Known rows, with every step that occurs:
X W: [-0.10  0.00 -0.04  0.04 -0.10 -0.23 -0.05  0.28 -0.04  0.13  0.17  0.10
  0.08  0.00 -0.06  0.01  0.24 -0.45 -0.03 -0.22 -0.34  0.32  0.00]
Y V E: [-0.10 -0.39 -0.01 -0.01  0.36 -0.01 -0.02  0.42  0.07 -0.29  0.03 -0.16
  0.47  0.00  0.17 -0.10  0.05 -0.15  0.03 -0.11  0.10 -0.34  0.57]
N V: [ 0.19  0.04 -0.15  0.10  0.04 -0.23 -0.09 -0.09 -0.13  0.07 -0.09  0.00
 -0.08  0.05  0.03 -0.06  0.13 -0.35  0.30  0.41  0.08  0.10 -0.14]
X N V E: [ 0.07 -0.15 -0.09 -0.09  0.21  0.14  0.11  0.27 -0.22  0.09  0.06  0.04
  0.22  0.05 -0.02 -0.12 -0.11 -0.55  0.26  0.51  0.06 -0.02  0.10]
V E Y: [-0.15 -0.36 -0.07 -0.13  0.14  0.02 -0.10  0.07  0.23 -0.26 -0.02  0.16
  0.25  0.07  0.00  0.00 -0.09 -0.28  0.42  0.07  0.19 -0.05  0.28]
E V: [ 0.01 -0.07 -0.22  0.05  0.07 -0.02 -0.13 -0.07  0.07 -0.16 -0.05 -0.12
  0.04 -0.05  0.00 -0.39  0.26 -0.28  0.06 -0.13  0.15 -0.06  0.00]
E Y: [-0.05 -0.14 -0.07 -0.06 -0.07 -0.12 -0.07 -0.17  0.08 -0.07  0.06  0.24
 -0.05  0.13  0.02 -0.06  0.09 -0.16  0.49  0.05  0.13  0.08  0.00]
X N E Y: [-0.15  0.10 -0.21  0.03 -0.48  0.08 -0.03 -0.16 -0.32  0.23  0.18  0.41
 -0.11  0.17  0.15 -0.15  0.01 -0.11  0.50  0.46 -0.03  0.17 -0.09]
W X N: [-0.07 -0.20  0.18 -0.15  0.05  0.25  0.14  0.28 -0.29  0.29  0.35  0.11
 -0.13  0.13 -0.11 -0.07  0.09 -0.16  0.21 -0.02 -0.30  0.31 -0.40]
V E: [-0.04 -0.34  0.06 -0.06  0.29 -0.05 -0.17  0.35  0.22 -0.17 -0.14 -0.19
  0.34  0.03  0.05 -0.04 -0.05 -0.41  0.13 -0.13  0.03 -0.04  0.19]
Y E V N W X: [ 0.10 -0.53  0.22  0.01  0.28  0.15  0.02  0.15 -0.32 -0.21 -0.10  0.01
 -0.13  0.19 -0.29 -0.18  0.05 -0.17 -0.29  0.08  0.21  0.20 -0.25]
E V Y: [-0.09 -0.11 -0.24  0.04  0.14  0.11 -0.33 -0.12  0.30 -0.31 -0.16  0.04
  0.19  0.00  0.19 -0.03  0.18 -0.36  0.17  0.00  0.31 -0.32 -0.01]
V N: [-0.03 -0.24  0.43 -0.22  0.28 -0.18 -0.15 -0.12  0.11 -0.08 -0.10 -0.05
 -0.15  0.29 -0.11  0.16  0.08 -0.31  0.18 -0.14 -0.07  0.20 -0.12]
N E: [-0.01  0.07 -0.08  0.21 -0.30 -0.18 -0.30 -0.03 -0.05  0.08 -0.16 -0.09
  0.00  0.04  0.21 -0.10  0.11 -0.13  0.13  0.17 -0.08  0.16 -0.15]
X N: [ 0.01 -0.08  0.11 -0.07  0.06  0.03  0.03  0.23 -0.18  0.29  0.16  0.06
  0.01  0.15  0.05 -0.15  0.11 -0.35  0.27 -0.03 -0.10  0.13 -0.08]
V N W: [ 0.22 -0.45  0.33 -0.21  0.27 -0.23  0.03  0.13  0.07  0.09 -0.23  0.07
 -0.21  0.29  0.00  0.11  0.06 -0.49  0.06 -0.23  0.11  0.40 -0.19]
Y N: [ 0.13 -0.22  0.21 -0.19  0.08 -0.36 -0.25  0.31  0.07  0.02 -0.22  0.06
 -0.15  0.21 -0.02 -0.12 -0.01 -0.04  0.10 -0.03 -0.12  0.13  0.02]
E Y N: [ 0.02 -0.23  0.05 -0.28 -0.11 -0.31 -0.15  0.02  0.04 -0.08 -0.11  0.41
 -0.21  0.25 -0.07 -0.11 -0.06  0.07  0.41  0.15  0.05  0.11  0.09]
N V Y: [ 0.10  0.00 -0.15  0.10  0.08 -0.08 -0.29 -0.17  0.15 -0.10 -0.17  0.15
  0.10  0.07  0.25  0.29  0.02 -0.45  0.38  0.54  0.25 -0.18 -0.14]
X N V Y: [ 0.05  0.05 -0.09 -0.01  0.08  0.14 -0.11 -0.03 -0.13  0.15  0.05  0.31
  0.07  0.16  0.23  0.19 -0.01 -0.53  0.45  0.62  0.16 -0.16 -0.16]
E V N W: [ 0.22 -0.40  0.05 -0.19  0.27 -0.06  0.08 -0.04  0.04 -0.09 -0.21  0.01
 -0.23  0.17 -0.09 -0.18  0.16 -0.51 -0.09 -0.24  0.29  0.26 -0.14]
W X N V: [ 0.09 -0.04 -0.03 -0.07 -0.01  0.22  0.24  0.05 -0.50  0.31  0.33  0.21
 -0.20  0.09 -0.18 -0.08  0.08 -0.23  0.28  0.50 -0.19  0.30 -0.47]

Rows:
[-0.23  0.09 -0.25  0.10 -0.40  0.12  0.10 -0.06 -0.43  0.13  0.35  0.45
  0.02  0.15  0.30 -0.21  0.12  0.17  0.39  0.47  0.05 -0.14  0.27]
X N E Y V
[ 0.26 -0.28  0.01 -0.08  0.06 -0.03  0.24  0.49 -0.21  0.47  0.04  0.18
 -0.05  0.15  0.16 -0.20  0.09 -0.53  0.15 -0.12  0.07  0.35 -0.18]
X N W
[-0.04  0.13 -0.07  0.12 -0.34  0.02 -0.12  0.12 -0.27  0.35  0.06  0.08
 -0.05  0.12  0.19 -0.17  0.07 -0.21  0.19  0.26 -0.16  0.17 -0.17]
X N E
[-0.09 -0.23  0.24  0.11  0.29 -0.02 -0.29 -0.11 -0.15 -0.39 -0.18 -0.14
  0.08  0.20 -0.23 -0.21  0.09 -0.19 -0.13  0.18  0.20 -0.21  0.14]
Y E V N
[ 0.07  0.04 -0.23  0.02 -0.34 -0.19 -0.36  0.00 -0.08 -0.10 -0.29  0.01
 -0.21  0.04  0.05 -0.47  0.07  0.10 -0.09  0.24  0.01  0.01 -0.01]
Y N E V
[-0.22 -0.01 -0.13 -0.03 -0.52  0.30  0.08 -0.13 -0.41  0.24  0.35  0.45
 -0.26  0.17 -0.03 -0.08  0.00  0.09  0.44  0.44 -0.18  0.35 -0.41]
W X N E Y
[-0.28 -0.05 -0.18  0.02 -0.43  0.35  0.23 -0.04 -0.56  0.12  0.54  0.48
 -0.12  0.10  0.14 -0.15  0.10  0.38  0.31  0.47 -0.11  0.04 -0.05]
W X N E Y V
[-0.01 -0.21 -0.28 -0.08  0.06 -0.02 -0.01 -0.13  0.02 -0.24 -0.04  0.24
  0.17  0.04 -0.07 -0.04 -0.10 -0.37  0.51  0.60  0.31 -0.03  0.17]
N V E Y
[-0.10  0.01  0.00  0.05 -0.36  0.23  0.01  0.14 -0.40  0.35  0.27  0.12
 -0.18  0.11  0.04 -0.10  0.04 -0.02  0.15  0.27 -0.35  0.38 -0.48]
W X N E
[-0.14  0.14 -0.34  0.15 -0.27  0.33 -0.29 -0.13 -0.06 -0.01 -0.02  0.19
  0.10  0.04  0.33 -0.13  0.08 -0.33  0.18  0.37  0.17 -0.27 -0.10]
X N E V Y
[ 0.35 -0.55  0.17 -0.26  0.01 -0.20  0.06  0.57 -0.10  0.22 -0.16  0.25
 -0.37  0.20 -0.10 -0.09 -0.07 -0.03 -0.09 -0.12 -0.12  0.50 -0.38]
Y N W X
[ 0.16 -0.41  0.15  0.10  0.31 -0.08 -0.09  0.13 -0.17 -0.24 -0.29 -0.02
  0.01  0.19 -0.14 -0.27  0.05 -0.38 -0.25  0.09  0.35  0.01  0.05]
Y E V N W
[-0.13  0.05 -0.24  0.07 -0.35  0.40  0.05 -0.03 -0.42  0.14  0.25  0.08
 -0.21 -0.01 -0.04 -0.42  0.16 -0.03  0.02  0.24 -0.14  0.20 -0.43]
W X N E V
[-0.18  0.03 -0.29  0.18 -0.38 -0.09 -0.10 -0.18 -0.19 -0.11  0.13  0.26
  0.03  0.07  0.31 -0.13  0.16  0.26  0.34  0.39  0.12 -0.15  0.28]
N E Y V
[-0.08 -0.01  0.26 -0.01 -0.11 -0.19 -0.32 -0.25 -0.01 -0.03 -0.20 -0.05
 -0.21  0.27  0.04  0.13  0.06 -0.19  0.10  0.18 -0.12  0.23 -0.18]
V N E
[-0.10 -0.29 -0.14 -0.24  0.02  0.41  0.30  0.03 -0.34  0.01  0.36  0.44
  0.00  0.08 -0.22 -0.03 -0.19 -0.23  0.52  0.69  0.05  0.17 -0.14]
W X N V E Y
[ 0.25 -0.45  0.02 -0.06  0.05 -0.04  0.14  0.38 -0.07  0.20  0.01  0.09
 -0.17  0.07  0.01 -0.04  0.11 -0.27  0.02 -0.21 -0.02  0.50 -0.46]
N W X
[ 0.01 -0.23 -0.08 -0.17  0.09 -0.06 -0.41  0.05  0.28 -0.30 -0.30  0.17
 -0.01  0.14  0.11 -0.07  0.00 -0.15  0.08  0.06  0.23 -0.35  0.09]
E V Y N
[ 0.15 -0.57  0.41 -0.29  0.25 -0.02  0.14  0.16 -0.04  0.11 -0.03  0.13
 -0.36  0.27 -0.17  0.19  0.06 -0.30  0.00 -0.22 -0.04  0.58 -0.50]
V N W X
[-0.04 -0.15 -0.23 -0.18  0.04  0.20  0.18  0.01 -0.23 -0.01  0.18  0.40
  0.15  0.11 -0.08 -0.10 -0.17 -0.44  0.56  0.69  0.23 -0.04  0.18]
X N V E Y
[-0.15 -0.06  0.21  0.05 -0.03 -0.12 -0.19 -0.12 -0.17 -0.14 -0.04 -0.01
 -0.06  0.21  0.17  0.08  0.15  0.08  0.01  0.20 -0.05 -0.05  0.18]
Y V N E
[-0.04 -0.10 -0.11  0.35  0.11 -0.02 -0.29  0.10 -0.16 -0.28 -0.13 -0.17
  0.28 -0.03 -0.03 -0.44  0.16 -0.15 -0.12  0.18  0.24 -0.28  0.18]
Y E V
[ 0.25 -0.58  0.19 -0.26  0.08 -0.08 -0.15  0.51  0.16  0.07 -0.27  0.40
 -0.21  0.25  0.13  0.26 -0.15 -0.10  0.05 -0.03  0.05  0.24 -0.37]
V Y N W X
